Known rows, with every way that one mark hangs from another
Q_581(Q_140(Q_246) Q_975(Q_449(Q_308))): -12; 10; -24; 28; 13; -11; 16; 5; -14; 12; 15; 13; -24; -4; -29; -17; -35; -20; 24; -5; -6
Q_993(Q_750): -3; -1; -15; 13; -8; -21; 1; 4; -14; 5; 1; 11; 23; 1; 12; 23; -8; 1; -18; -4; 16
Q_581(Q_140): -5; 5; -9; 12; -8; -15; 11; 11; -14; 2; 3; 17; 37; 4; -2; 8; -22; -6; 18; -5; 10
Q_975(Q_449(Q_308 Q_706(Q_750))): -3; 4; -8; 23; -10; -13; 12; 0; -3; 5; -1; 7; -13; 12; 7; 36; -37; -18; -26; 4; 2
Q_449(Q_706): 1; 2; -9; 17; -7; -13; 19; -2; -8; 2; -3; 3; 36; 14; 2; 49; -6; -4; -12; -11; 4
Q_581(Q_140(Q_413(Q_132) Q_734 Q_750)): 1; 1; -15; 14; -15; -10; -7; -5; -23; -13; -9; 13; 9; 4; 10; 19; -5; -4; 32; -8; 11
Q_581(Q_140(Q_246 Q_413 Q_734) Q_975(Q_449)): -6; 10; -31; 23; 16; -3; -7; -9; -17; 2; 5; 14; -31; -4; -20; -1; 0; -10; 28; -12; 0
Q_449(Q_308 Q_706): 0; 4; -15; 18; 4; -16; 31; -3; -6; 2; -7; -4; 15; 11; 9; 57; -19; -19; -9; -3; 0
Q_581(Q_140(Q_246 Q_413(Q_132) Q_734 Q_750) Q_975): -3; 3; -28; 19; 5; -5; -4; -7; -28; 1; 0; 7; -19; -6; -8; 4; 1; -10; 46; -13; -1
Q_140(Q_246 Q_734 Q_750(Q_132)): -2; 3; -30; 31; 17; -3; -15; -16; -23; -19; 1; -1; 3; 2; 12; -19; 6; 4; 31; -12; -3
Q_449(Q_308 Q_706(Q_750(Q_132))): -2; 1; -10; 17; -4; -18; 21; 3; -8; 6; -6; -4; -9; 8; 36; 33; -34; -23; -3; 7; -1
Q_581(Q_140(Q_246 Q_413 Q_734) Q_975): -3; 9; -33; 13; 21; -5; -1; -5; -21; 5; 1; 7; -11; -10; -8; 15; 11; -12; 37; -12; 1
Q_268(Q_449(Q_308 Q_706)): -7; 11; -37; 20; 6; -18; 34; -4; -7; 7; -3; 5; -6; 22; -16; 46; -20; -16; -7; -5; 6
Q_413(Q_132 Q_140(Q_246 Q_734 Q_750)): 0; 2; 5; 29; -15; -12; -8; -16; -31; -11; -3; 1; 27; -9; 4; -9; -4; 0; 32; -20; -2
Q_706(Q_449 Q_750): -4; 9; -26; 13; -20; -10; -14; 15; -13; 23; -3; 13; 14; 10; 9; 15; -23; -2; -6; 11; 12
Q_750(Q_132): -6; 7; -21; 24; -12; -18; 12; 1; -5; -4; 6; 6; 27; 8; 15; -10; -7; 8; 15; 2; 3
Q_993(Q_750(Q_132)): -6; -1; -16; 21; -10; -24; 1; 2; -14; -2; 5; 10; 7; 3; 21; -11; -13; 3; -1; -1; 12
Q_581(Q_140(Q_734)): -1; 6; -15; 12; 1; -12; -3; 0; -19; -8; -5; 16; 34; -4; 4; 16; -10; -5; 24; -13; 5
Q_140(Q_750(Q_132)): -5; -1; -27; 25; -15; -11; 5; 2; -13; -6; 5; 8; 23; 7; 6; -15; -20; 8; 18; 1; 6
Q_268(Q_449): -9; 14; -40; 17; -4; -16; 19; 1; -6; 10; 3; 14; 19; 17; -20; 27; -5; 3; -4; -4; 12
Q_449(Q_706(Q_750(Q_132))): -1; -2; -2; 15; -14; -14; 9; 5; -10; 6; -1; 3; 11; 11; 28; 24; -20; -8; -6; -1; 3
Q_581(Q_975(Q_449)): -8; 8; -36; 23; -11; -11; 11; 1; -2; 15; 10; 14; 11; -4; -25; 13; -14; 3; -6; -4; -3
Q_140(Q_413): 2; 8; -23; 10; -9; -11; 11; -2; -3; 5; -4; 5; 26; 12; 11; 50; 19; 4; -6; 5; 19

Rows
5; 12; -25; 16; 23; -3; -8; -19; -13; -8; -8; -4; 7; 7; 18; 46; 44; 1; 7; -8; 11 : Q_140(Q_246 Q_413 Q_734)
4; 5; -21; 23; 3; -3; -12; -21; -20; -14; -9; -4; -4; 11; 17; 33; 31; 2; 19; -9; 8 : Q_140(Q_246 Q_413(Q_132) Q_734 Q_750)
0; 5; -13; 24; -8; -7; 5; -7; -15; -2; 1; -2; 1; 21; 8; 23; 16; 2; 11; 1; 14 : Q_140(Q_246 Q_413(Q_132) Q_750)
0; 13; -6; 22; -4; -13; 12; -7; -7; 2; 1; -3; 9; 21; 14; 36; 30; 1; 5; 2; 12 : Q_140(Q_246 Q_413(Q_132))
2; 4; -35; 26; 17; 0; -16; -21; -20; -19; -4; -4; -17; 9; 20; -2; 24; 3; 30; -5; 8 : Q_140(Q_246 Q_413 Q_734 Q_750(Q_132))
0; 4; -10; 19; 2; -6; -9; -8; -26; -13; -4; 8; -3; 8; 8; 8; 4; -8; 37; -10; 9 : Q_581(Q_140(Q_246 Q_413(Q_132) Q_734 Q_750))
3; 0; -41; 19; -4; -4; -13; -17; -16; -18; -10; 3; -1; 3; 23; 13; 14; 8; 24; -2; 10 : Q_140(Q_413 Q_734 Q_750(Q_132))
-5; 4; -9; 28; -12; -15; 13; -1; -3; 1; 2; 7; -23; 14; 13; 14; -40; -16; -15; 6; -1 : Q_975(Q_449(Q_308 Q_706(Q_750(Q_132))))
0; 0; -9; 23; 6; -5; -13; -15; -31; -8; -2; 3; 31; -14; -2; -10; -5; -2; 26; -20; 4 : Q_413(Q_140(Q_246 Q_734 Q_750))
-4; 11; -32; 14; -12; -12; -4; 14; -13; 23; -6; 7; -3; 7; 15; 22; -33; -14; -4; 17; 9 : Q_706(Q_449(Q_308) Q_750)
-5; -4; -8; 24; -22; -14; 3; -2; -23; -3; 4; 9; 35; -9; -1; -33; -29; 3; 29; -6; 8 : Q_413(Q_140(Q_750(Q_132)))
-9; 3; -29; 24; -19; -12; 14; 2; -15; 8; 5; 16; -36; 1; -22; -2; -38; -16; 28; 3; 2 : Q_581(Q_140(Q_413(Q_132) Q_750) Q_975(Q_449(Q_308)))
-6; -1; -3; 30; -5; -10; 1; -5; -27; -3; 9; 4; 22; -5; -2; -45; -21; 0; 34; -9; 6 : Q_413(Q_140(Q_246 Q_750(Q_132)))
1; 1; -19; 17; -29; -11; 7; -4; -11; -1; -5; 5; 16; 16; 11; 37; 6; 6; 6; 5; 16 : Q_140(Q_413(Q_132) Q_750)
-2; -3; -15; 23; -13; -10; -11; -13; -28; -13; -4; 8; 30; -17; 7; -26; -17; 4; 35; -14; 2 : Q_413(Q_140(Q_734 Q_750(Q_132)))
1; -1; 0; 22; -32; -16; -6; -13; -28; -10; -8; 7; 40; -13; 6; 2; -12; 4; 28; -17; 0 : Q_413(Q_132 Q_140(Q_734 Q_750))
-2; 0; -10; 29; 4; -7; -12; -16; -31; -13; 1; 2; 18; -13; 4; -37; -9; 0; 39; -17; 1 : Q_413(Q_140(Q_246 Q_734 Q_750(Q_132)))
-10; -1; -18; 30; 6; -3; 6; 2; -22; 7; 15; 16; -24; 4; -40; -24; -41; -16; 23; -16; -5 : Q_581(Q_140(Q_246 Q_750) Q_975(Q_449(Q_706)))
